What can hang from each mark:
sitem: meru nadib refedo
vigar: refedo
vamuf: refedo
lifu: tisil
meru: nadib sitem
gumen: tisil
dilumo: refedo tisil
nadib: meru sitem
refedo: beve sitem vamuf vigar
tisil: beve dilumo lifu nevefa vigar

Each row was made from one small tree. The marks that hang from a mark follow it in brackets, in alphabetical order. Every link used is in the known rows. Write each row's tree.
Known rows:
tisil[dilumo[refedo[beve sitem vamuf]] lifu nevefa vigar]: -0.74  -0.92  -2.11  -2.67  1.10  -1.40  1.56  0.15  2.68  -1.37  -0.32  2.72  5.40  -1.25  -4.30  -1.92  -1.45  -4.42  -2.09  -0.76  -1.72  -4.59  -2.88  2.69  0.06  -0.79  -0.33  -2.59
vigar[refedo[sitem[meru] vamuf]]: 0.05  0.09  -1.26  -0.54  0.83  -2.05  -0.08  2.61  -0.06  -0.30  2.62  -1.35  0.33  -2.64  -0.31  0.35  -0.95  0.26  1.19  -0.36  -1.98  -1.82  -0.90  -0.22  0.70  2.12  -0.01  -0.72
nadib[meru sitem[refedo]]: -1.69  0.25  0.15  2.57  -1.72  -2.41  -0.27  -0.49  0.30  -1.83  -1.28  0.44  0.24  -2.04  -4.07  -0.48  -3.31  0.51  -0.76  4.20  -1.68  -2.08  -0.28  -1.53  2.94  0.19  0.31  0.85
lifu[tisil[beve dilumo[refedo[vamuf]] nevefa vigar]]: -0.41  -1.15  3.01  -3.61  0.79  -0.26  2.68  -0.88  2.90  -1.75  -2.48  2.53  6.51  -3.69  -2.86  1.58  -0.37  -3.15  0.03  -1.17  0.13  -5.44  -0.95  1.32  0.22  -1.25  -3.87  -1.57
vigar[refedo[beve sitem]]: -0.36  -1.71  -0.31  0.12  0.59  -0.72  -1.46  3.28  -0.90  0.42  2.18  0.60  0.74  -1.31  0.95  0.66  1.50  0.01  0.49  -0.38  -2.35  -1.03  -1.90  0.13  -0.15  1.29  1.28  -0.35
meru[sitem]: 1.29  -1.31  -0.21  -2.26  1.32  0.15  -1.01  -0.45  0.19  -1.30  0.31  0.57  0.60  0.21  -1.05  -0.35  -2.46  -0.10  -0.46  -1.14  -0.97  -0.32  -1.73  -0.13  -1.31  0.52  -1.28  0.55
refedo[beve vamuf]: 1.04  0.90  0.64  -1.72  1.72  -1.85  1.03  -3.40  -1.75  -0.43  2.20  0.56  2.24  1.06  1.56  1.68  -1.48  -0.37  0.92  -3.08  -1.85  -0.46  -0.46  2.68  -0.76  0.26  0.75  -2.33
sitem[meru[nadib] refedo[beve vamuf vigar]]: -0.30  -4.19  0.43  -2.18  1.59  -6.11  3.72  -3.88  -1.75  -3.24  1.28  0.37  1.87  -1.66  -1.09  1.47  -2.60  -1.09  0.43  -2.59  -2.53  -4.74  -1.94  1.62  3.22  3.88  -2.44  -3.63
vamuf[refedo]: -2.69  0.51  -0.93  -0.55  -0.14  -0.69  0.95  3.02  -0.44  2.41  -0.30  0.26  0.67  -2.41  0.60  -0.59  -0.42  0.91  0.41  0.25  -2.42  -1.44  1.29  -0.34  -0.53  -0.52  -0.29  -0.15
lifu[tisil[beve dilumo[refedo[vigar]] nevefa]]: -0.43  -1.32  3.55  -3.84  0.22  0.99  2.82  -0.25  2.23  -1.02  -3.13  2.13  6.78  -4.97  -3.88  2.48  -0.84  -2.62  0.45  -0.82  0.15  -3.09  -1.27  0.54  0.33  0.27  -3.58  -1.62
refedo[beve sitem[nadib] vamuf vigar]: 2.29  1.56  0.22  -5.73  2.16  -3.62  -0.56  -2.17  -1.13  -3.03  2.92  0.30  2.15  -1.47  0.83  1.29  0.37  -1.08  -0.84  -2.87  -2.36  -1.59  -3.95  3.62  1.43  4.20  2.19  -2.23
gumen[tisil[vigar[refedo]]]: -1.03  -2.86  -2.33  -1.17  0.21  -1.28  0.98  2.59  -0.17  0.61  -2.31  1.14  -1.89  0.19  -2.17  -1.36  1.56  -0.81  0.48  1.60  1.32  -5.21  0.51  -0.55  1.66  0.07  -1.30  1.02
dilumo[refedo tisil]: 0.58  0.40  1.77  0.18  -0.03  2.22  0.06  2.01  1.00  0.72  -0.40  1.30  1.13  -6.50  0.17  -0.39  -0.13  -3.19  2.38  -1.32  -2.93  -0.46  0.17  -0.65  -1.77  0.49  -0.75  -1.58
nadib[sitem[meru refedo]]: -0.91  -0.30  0.01  2.13  -1.53  -2.81  -0.20  -0.78  0.40  -2.03  -0.98  -0.03  -0.02  -2.30  -4.71  -0.55  -3.47  -1.98  -0.88  3.09  -1.30  -1.66  -1.44  -1.22  3.24  0.79  -2.67  -0.45
dilumo[refedo[sitem vamuf vigar] tisil[lifu]]: 1.62  1.49  0.37  -3.45  -0.45  1.33  1.45  2.53  1.30  0.00  1.61  2.36  0.07  -8.61  -1.23  -2.82  -1.16  -4.61  1.26  -2.57  -4.02  -2.30  -2.35  0.71  -0.87  3.20  1.53  -3.28
sitem[meru]: -0.16  -0.47  -0.13  1.57  -0.24  -1.79  1.68  -1.18  -0.33  -1.06  -1.29  -2.91  0.07  -0.25  -1.18  0.93  -1.91  -0.44  0.59  0.17  0.27  -0.88  -0.19  0.58  0.47  0.03  -1.67  0.04
meru[nadib sitem[refedo[vigar]]]: 0.76  -5.30  -0.04  -4.80  2.10  -2.57  -0.19  -0.16  0.42  -3.47  0.89  3.21  0.75  -1.32  -1.80  -0.98  -1.48  -0.40  -1.43  -1.52  -2.06  -3.76  -3.05  -0.92  1.63  3.67  -2.96  -0.99
sitem[meru nadib refedo[beve vamuf vigar]]: -0.72  -0.78  0.00  -0.88  1.13  -7.12  1.65  -4.74  -1.15  -3.52  0.41  -0.90  1.15  -2.22  -2.22  1.55  -2.86  -0.64  0.25  -0.80  -2.20  -3.37  -1.96  1.94  2.31  4.00  -0.09  -3.85
gumen[tisil[dilumo lifu vigar]]: -0.74  -1.00  -2.81  -1.66  -0.19  -0.87  2.01  0.76  1.46  -0.47  -4.91  2.14  -0.92  1.57  -7.13  -2.27  -0.06  -1.41  -1.40  2.11  2.56  -4.84  0.30  0.69  0.43  -1.74  -1.58  0.29
dilumo[refedo[sitem[meru nadib]]]: 0.53  -0.44  0.53  -0.33  -0.23  -1.77  -2.32  1.59  0.12  -0.84  -0.90  -1.23  1.12  -5.35  -0.75  0.15  -0.58  -2.30  -0.15  1.36  -1.71  -1.61  -1.66  0.15  0.39  1.66  -0.68  -1.08
vigar[refedo[beve sitem[meru] vamuf]]: 0.24  -0.59  -0.41  -0.34  1.32  -2.84  0.13  1.26  -1.29  -0.45  2.73  -1.15  1.37  -1.69  0.51  1.50  -0.95  -0.15  1.34  -1.53  -2.85  -2.02  -1.57  1.15  0.08  1.80  0.41  -1.46
lifu[tisil[vigar[refedo[beve sitem[nadib] vamuf]]]]: 0.10  0.57  2.51  -0.82  1.19  -0.90  0.23  1.41  1.09  -2.30  0.78  1.40  -1.01  -2.11  0.91  0.20  2.11  -0.60  0.20  -0.95  -0.66  -4.95  -1.62  1.69  0.68  1.09  -0.20  0.14
vamuf[refedo[vigar]]: -2.69  0.22  -1.66  -2.04  0.03  -1.59  2.53  2.69  -0.96  2.41  0.13  0.08  0.30  -3.21  0.41  -0.90  -0.40  0.08  -0.14  -0.33  -2.98  -2.43  0.15  -0.09  1.06  1.93  -0.25  -0.73
lifu[tisil[vigar[refedo[beve]]]]: -1.08  -1.08  2.45  1.28  0.50  0.15  2.12  1.38  0.38  -0.57  -0.32  1.37  -1.64  -1.31  0.94  0.12  1.85  -0.86  0.52  -0.79  -0.41  -4.63  -0.70  0.94  0.63  0.22  -1.06  0.54
sitem[nadib refedo[beve]]: -1.31  -1.49  0.86  0.48  0.33  -3.67  -2.10  -1.91  -0.22  -2.45  -0.05  2.19  0.83  -0.79  -1.28  0.58  0.34  0.36  -0.35  1.03  -1.19  -1.33  -1.12  0.43  0.34  1.15  1.27  -2.18
vamuf[refedo[sitem vigar]]: -1.65  -0.16  -1.61  -3.66  -0.05  -1.18  1.29  4.16  -0.76  1.65  0.54  0.35  1.01  -4.66  0.63  -0.82  0.47  0.42  -0.41  -0.33  -3.19  -2.37  -1.24  0.19  1.50  2.20  0.04  0.11
nadib[meru]: -0.84  0.07  0.21  1.66  -0.42  -1.07  1.17  -0.66  -0.36  -0.68  -1.23  -1.87  0.22  -0.06  -0.35  0.83  -1.51  2.18  0.57  1.24  -0.29  -1.10  1.05  0.25  0.15  -0.59  1.79  1.40

Which tree is each row?
0.04  1.04  0.54  -0.50  -0.77  3.31  1.22  1.76  3.32  -1.93  -0.38  1.70  1.51  -1.95  -2.26  -2.15  -0.49  -2.61  1.50  -1.17  -0.30  0.51  -0.96  0.81  -2.15  -1.07  1.24  0.10 | dilumo[tisil[lifu nevefa]]
-0.87  -0.94  0.17  0.96  -0.91  -3.85  1.41  -2.13  -1.06  -2.22  -0.48  0.02  0.54  -2.32  -4.15  0.12  -3.38  -2.95  -1.11  1.53  -2.37  -2.51  -2.76  0.12  4.00  2.56  -2.36  -1.43 | nadib[sitem[meru refedo[beve vigar]]]
-0.64  -0.80  -0.32  -0.09  -0.36  1.64  0.74  3.76  3.20  -2.09  0.83  2.30  1.29  -2.19  -0.83  -2.96  1.82  -3.85  0.66  -1.53  -1.91  -2.78  -2.73  1.43  -1.30  -0.49  1.72  0.05 | dilumo[tisil[lifu nevefa vigar[refedo[beve sitem]]]]
-0.06  -0.49  3.25  -4.91  0.91  0.32  3.19  -1.05  2.21  -1.24  -2.15  2.18  7.10  -5.00  -3.55  2.62  -1.64  -2.44  0.85  -1.51  -0.24  -3.16  -0.99  0.97  0.27  0.53  -3.45  -2.22 | lifu[tisil[beve dilumo[refedo[vamuf vigar]] nevefa]]
-0.81  -3.03  -1.37  -5.27  -1.00  -0.43  2.44  0.72  1.57  0.06  -5.47  2.91  5.27  -2.58  -8.23  -0.59  -1.84  -3.81  -0.16  1.38  1.53  -4.02  -0.82  0.27  -0.03  -0.59  -2.08  -2.23 | gumen[tisil[beve dilumo[refedo[vigar]] lifu nevefa]]
-1.04  0.57  -0.03  0.26  -0.48  -4.30  1.68  -2.90  -1.16  -2.05  0.41  0.61  1.27  -2.14  -3.13  0.41  -4.33  -0.32  -0.54  1.63  -3.27  -3.05  -1.31  0.43  3.79  2.22  0.87  -0.95 | nadib[meru sitem[refedo[beve vamuf vigar]]]
0.65  -1.38  0.03  -1.28  1.74  -3.11  -0.27  1.64  -0.87  -1.55  2.85  -0.56  1.54  -1.34  0.77  1.51  -0.13  -0.40  1.00  -1.96  -2.87  -2.76  -1.89  1.22  0.57  2.18  -0.45  -1.53 | vigar[refedo[beve sitem[meru[nadib]] vamuf]]
-0.76  -1.75  0.53  -0.59  -1.90  0.47  1.36  3.53  3.85  -2.79  -0.96  1.26  2.98  -3.74  -2.35  -2.60  1.34  -4.97  0.60  -1.41  -1.28  -4.27  -2.81  0.64  -1.54  -1.27  0.47  -0.52 | dilumo[tisil[beve lifu nevefa vigar[refedo[sitem[meru]]]]]
-1.11  -1.87  -0.72  -3.39  -1.13  -1.89  -0.67  1.47  4.48  -2.21  -3.21  3.04  6.83  -2.73  -6.08  -2.25  0.62  -5.83  -3.38  1.19  -0.50  -5.38  -3.42  1.12  -0.60  -1.80  -0.43  -2.75 | tisil[beve dilumo[refedo[sitem[nadib]]] lifu nevefa vigar]
0.32  0.60  -0.27  -0.49  1.59  -3.72  -1.55  1.05  -0.46  -1.85  2.50  -1.27  1.07  -1.49  0.03  1.48  -0.38  -0.21  0.75  -0.79  -2.49  -1.91  -1.87  1.47  -0.20  2.25  1.20  -1.71 | vigar[refedo[beve sitem[meru nadib] vamuf]]
-0.22  -0.93  1.00  -2.01  -0.20  -1.37  -0.07  -0.49  1.15  0.79  -3.07  1.46  6.08  -3.37  -4.06  1.91  -0.69  -2.73  -0.78  0.10  -1.48  -1.97  -0.25  -0.64  -1.24  -1.15  -2.43  -3.34 | tisil[beve dilumo[refedo]]
1.74  0.48  -0.99  -4.51  0.98  -3.17  2.42  -0.99  -0.82  -1.95  1.91  -2.17  1.25  -3.10  -0.52  0.58  -1.99  -0.69  0.11  -2.33  -1.48  -2.22  -2.85  1.92  2.82  4.02  -0.44  -1.14 | refedo[sitem[meru] vamuf vigar]
-1.02  -1.86  -1.09  -2.47  0.49  -3.37  2.48  -1.80  -0.82  -0.39  2.06  2.20  0.44  -2.89  -1.18  -0.44  -2.00  0.35  0.53  -1.02  -2.02  -2.47  -0.71  -0.58  2.67  3.60  -0.06  -3.00 | sitem[refedo[vamuf vigar]]
-0.73  -1.35  3.08  -2.82  0.33  0.29  2.40  -0.67  3.23  -2.77  -3.45  1.99  5.79  -1.14  -3.34  1.51  0.97  -2.03  -0.69  -0.69  1.56  -4.37  -1.37  1.38  0.37  -2.11  -3.56  0.29 | lifu[tisil[beve dilumo nevefa vigar]]
-1.46  0.41  -0.77  -1.39  0.60  -5.64  0.76  -2.57  0.14  -2.93  0.43  0.42  0.08  -2.73  -2.22  0.14  -2.32  2.10  -0.02  1.22  -1.82  -3.36  -0.26  -0.06  2.43  3.75  2.56  -2.14 | sitem[nadib[meru] refedo[vamuf vigar]]
1.62  1.74  0.14  -4.59  1.79  -4.36  0.16  -2.56  -1.43  -3.28  2.09  -0.95  2.33  -1.50  0.58  1.74  -0.66  0.37  -0.42  -2.13  -2.57  -2.26  -3.33  3.75  1.55  3.79  3.30  -1.29 | refedo[beve sitem[nadib[meru]] vamuf vigar]
0.22  -0.33  -1.07  -1.96  1.14  -1.64  1.39  0.69  0.38  0.10  -1.81  -0.71  3.26  -4.44  -4.47  1.36  -1.61  -1.71  -0.87  0.33  -1.71  -1.87  -1.59  0.17  1.49  2.23  -2.81  -1.78 | tisil[dilumo[refedo[sitem[meru] vigar]]]
2.22  1.95  1.14  -3.79  1.81  -2.55  -2.68  -1.74  -0.48  -3.14  2.36  0.51  2.69  -0.33  0.96  1.69  0.38  -0.11  -0.42  -2.03  -1.70  -0.47  -2.63  3.33  -0.50  1.19  2.17  -1.45 | refedo[beve sitem[nadib] vamuf]
-1.14  1.30  -0.08  1.33  -1.06  -3.14  0.17  -1.54  0.12  -2.08  -0.01  0.63  0.82  -2.15  -3.87  -0.24  -4.41  0.73  -0.28  3.14  -2.15  -2.26  -0.03  -0.89  2.99  0.58  0.42  0.01 | nadib[meru sitem[refedo[vamuf]]]
-1.55  -3.01  -0.27  -1.69  -2.38  -0.92  1.52  0.00  2.97  -1.77  -1.72  2.23  3.41  0.81  -1.95  -3.42  0.73  -4.91  -2.15  -0.35  0.62  -4.73  -2.55  1.25  -0.53  -2.36  1.04  -1.14 | tisil[beve lifu nevefa vigar]
-1.24  -0.65  -1.08  -1.85  0.95  -3.87  1.04  0.22  2.15  -0.34  -0.81  1.53  4.19  -0.19  -3.27  0.38  0.88  -2.03  -1.38  -0.79  -1.44  -5.53  -0.62  -0.21  0.04  -0.76  -1.83  -2.84 | tisil[beve dilumo vigar[refedo[vamuf]]]
-1.53  0.20  -0.64  -2.51  0.53  -3.82  0.84  1.79  -1.47  -0.48  -0.38  -1.59  1.76  -3.74  0.29  0.75  -0.12  -0.46  -0.52  -0.64  -3.59  -3.00  -2.27  2.27  0.97  2.45  0.31  -0.69 | vamuf[refedo[beve sitem[meru nadib] vigar]]
-1.32  -2.87  -0.83  -3.25  -1.34  -0.99  0.62  1.55  3.93  -1.45  -3.04  3.23  7.04  -2.88  -5.76  -2.28  0.24  -5.92  -2.80  0.52  -0.80  -5.52  -3.26  0.94  -0.43  -2.15  -1.04  -2.63 | tisil[beve dilumo[refedo[sitem]] lifu nevefa vigar]
2.02  1.22  0.33  -4.40  1.95  -4.99  0.60  -3.08  -1.47  -3.77  1.80  -2.13  2.30  -1.87  -0.14  2.10  -1.16  -1.46  -0.45  -2.82  -2.23  -2.20  -4.08  4.08  1.81  4.21  0.83  -2.19 | refedo[beve sitem[meru nadib] vamuf vigar]
-1.76  -1.65  -1.16  -2.27  -1.13  -1.43  1.81  -0.43  4.14  -2.16  -3.25  2.48  5.95  1.41  -5.98  -1.97  0.05  -4.23  -2.94  0.25  0.93  -4.64  -2.23  1.35  -0.73  -2.97  -0.75  -1.81 | tisil[beve dilumo lifu nevefa vigar]
1.36  -1.12  0.83  -1.53  0.97  -2.16  0.18  -0.98  -2.02  -0.02  1.32  -0.73  3.13  -4.58  1.02  1.59  -2.17  -2.63  1.19  -1.93  -3.40  -2.09  -1.69  2.04  -0.08  1.40  -0.64  -2.73 | dilumo[refedo[beve sitem[meru] vamuf]]
-0.46  -2.00  -1.79  -2.67  -1.04  1.26  1.52  1.30  1.07  -0.60  -3.22  1.78  0.79  0.71  -4.84  -1.92  -1.16  -1.18  0.61  1.75  2.93  -1.76  0.13  0.73  0.08  -1.13  -0.02  0.84 | gumen[tisil[lifu nevefa]]
-0.68  -0.52  -0.05  -2.55  1.34  -5.19  0.12  -3.58  -0.82  -2.64  1.82  2.19  1.11  -1.83  -1.03  0.57  -0.98  -0.15  -0.26  -0.95  -2.37  -2.57  -1.82  1.28  1.86  4.03  1.49  -3.87 | sitem[nadib refedo[beve vamuf vigar]]
1.12  -0.30  1.92  -0.24  -1.08  2.49  -0.58  2.80  0.61  0.01  0.00  2.56  1.14  -6.81  -0.51  -1.74  0.29  -4.50  1.34  -1.90  -3.82  -1.22  -2.29  1.30  -3.05  -0.02  1.67  -2.20 | dilumo[refedo[beve sitem] tisil[lifu]]
-1.60  -1.05  -0.90  -2.36  0.28  -2.71  2.55  1.96  -2.27  0.80  -0.01  -1.32  2.00  -3.92  0.75  0.89  -0.62  -0.45  0.18  -1.42  -3.80  -2.95  -2.02  2.05  1.16  2.04  -0.42  -0.62 | vamuf[refedo[beve sitem[meru] vigar]]
-0.82  0.76  1.61  -0.11  2.14  -0.81  2.72  0.26  1.33  -1.09  -0.65  1.57  0.81  -0.86  -1.93  1.45  0.54  -0.33  0.17  -1.05  -0.62  -4.80  -0.31  1.37  0.51  0.05  -2.36  -0.58 | lifu[tisil[dilumo vigar[refedo[beve vamuf]]]]
1.59  2.54  -0.63  -4.81  1.28  -3.53  -0.25  -0.70  0.23  -3.06  1.71  -1.16  0.96  -2.63  -0.44  0.46  -0.76  1.05  -0.74  -0.55  -1.55  -2.28  -2.35  1.93  2.19  4.19  2.66  -0.41 | refedo[sitem[nadib[meru]] vamuf vigar]
-1.89  0.03  -1.74  -0.76  -0.75  -3.10  1.72  0.89  3.11  -0.18  -1.32  2.60  2.00  0.09  -5.34  -2.46  0.05  -3.33  -2.42  -0.19  -1.35  -6.22  -1.02  -0.01  -1.24  -1.35  0.05  -3.83 | tisil[beve dilumo lifu vigar[refedo[vamuf]]]
0.91  -5.18  0.48  -3.63  2.02  -1.93  -1.61  -0.04  0.79  -3.56  0.60  3.29  1.19  -0.56  -1.70  -0.77  -1.47  0.01  -1.18  -0.96  -1.73  -2.97  -2.25  -1.13  0.49  1.75  -2.89  -0.48 | meru[nadib sitem[refedo]]
-0.92  -3.49  -1.87  -1.05  0.57  -1.61  1.14  1.72  -0.89  0.46  -2.23  1.27  -1.15  0.72  -1.59  -0.54  1.55  -1.12  0.59  0.90  0.80  -5.23  0.15  0.45  1.19  -0.11  -1.07  0.67 | gumen[tisil[vigar[refedo[beve]]]]
1.51  -2.16  -0.14  -3.85  0.58  -2.41  1.12  0.98  -0.13  -2.92  0.12  -1.70  0.55  -2.39  -0.75  0.29  0.50  -1.32  -1.27  -1.16  -0.78  -2.92  -3.49  1.19  3.36  3.82  -1.68  0.31 | refedo[sitem[meru[nadib]] vigar]
0.39  -1.19  2.23  -0.84  0.86  2.13  0.68  0.71  0.79  -0.32  0.13  1.71  5.14  -5.23  0.65  0.98  -0.35  -4.29  2.90  -2.58  -3.14  -0.23  -0.99  1.29  -1.90  -0.02  -0.53  -1.65 | dilumo[refedo[beve] tisil[nevefa]]
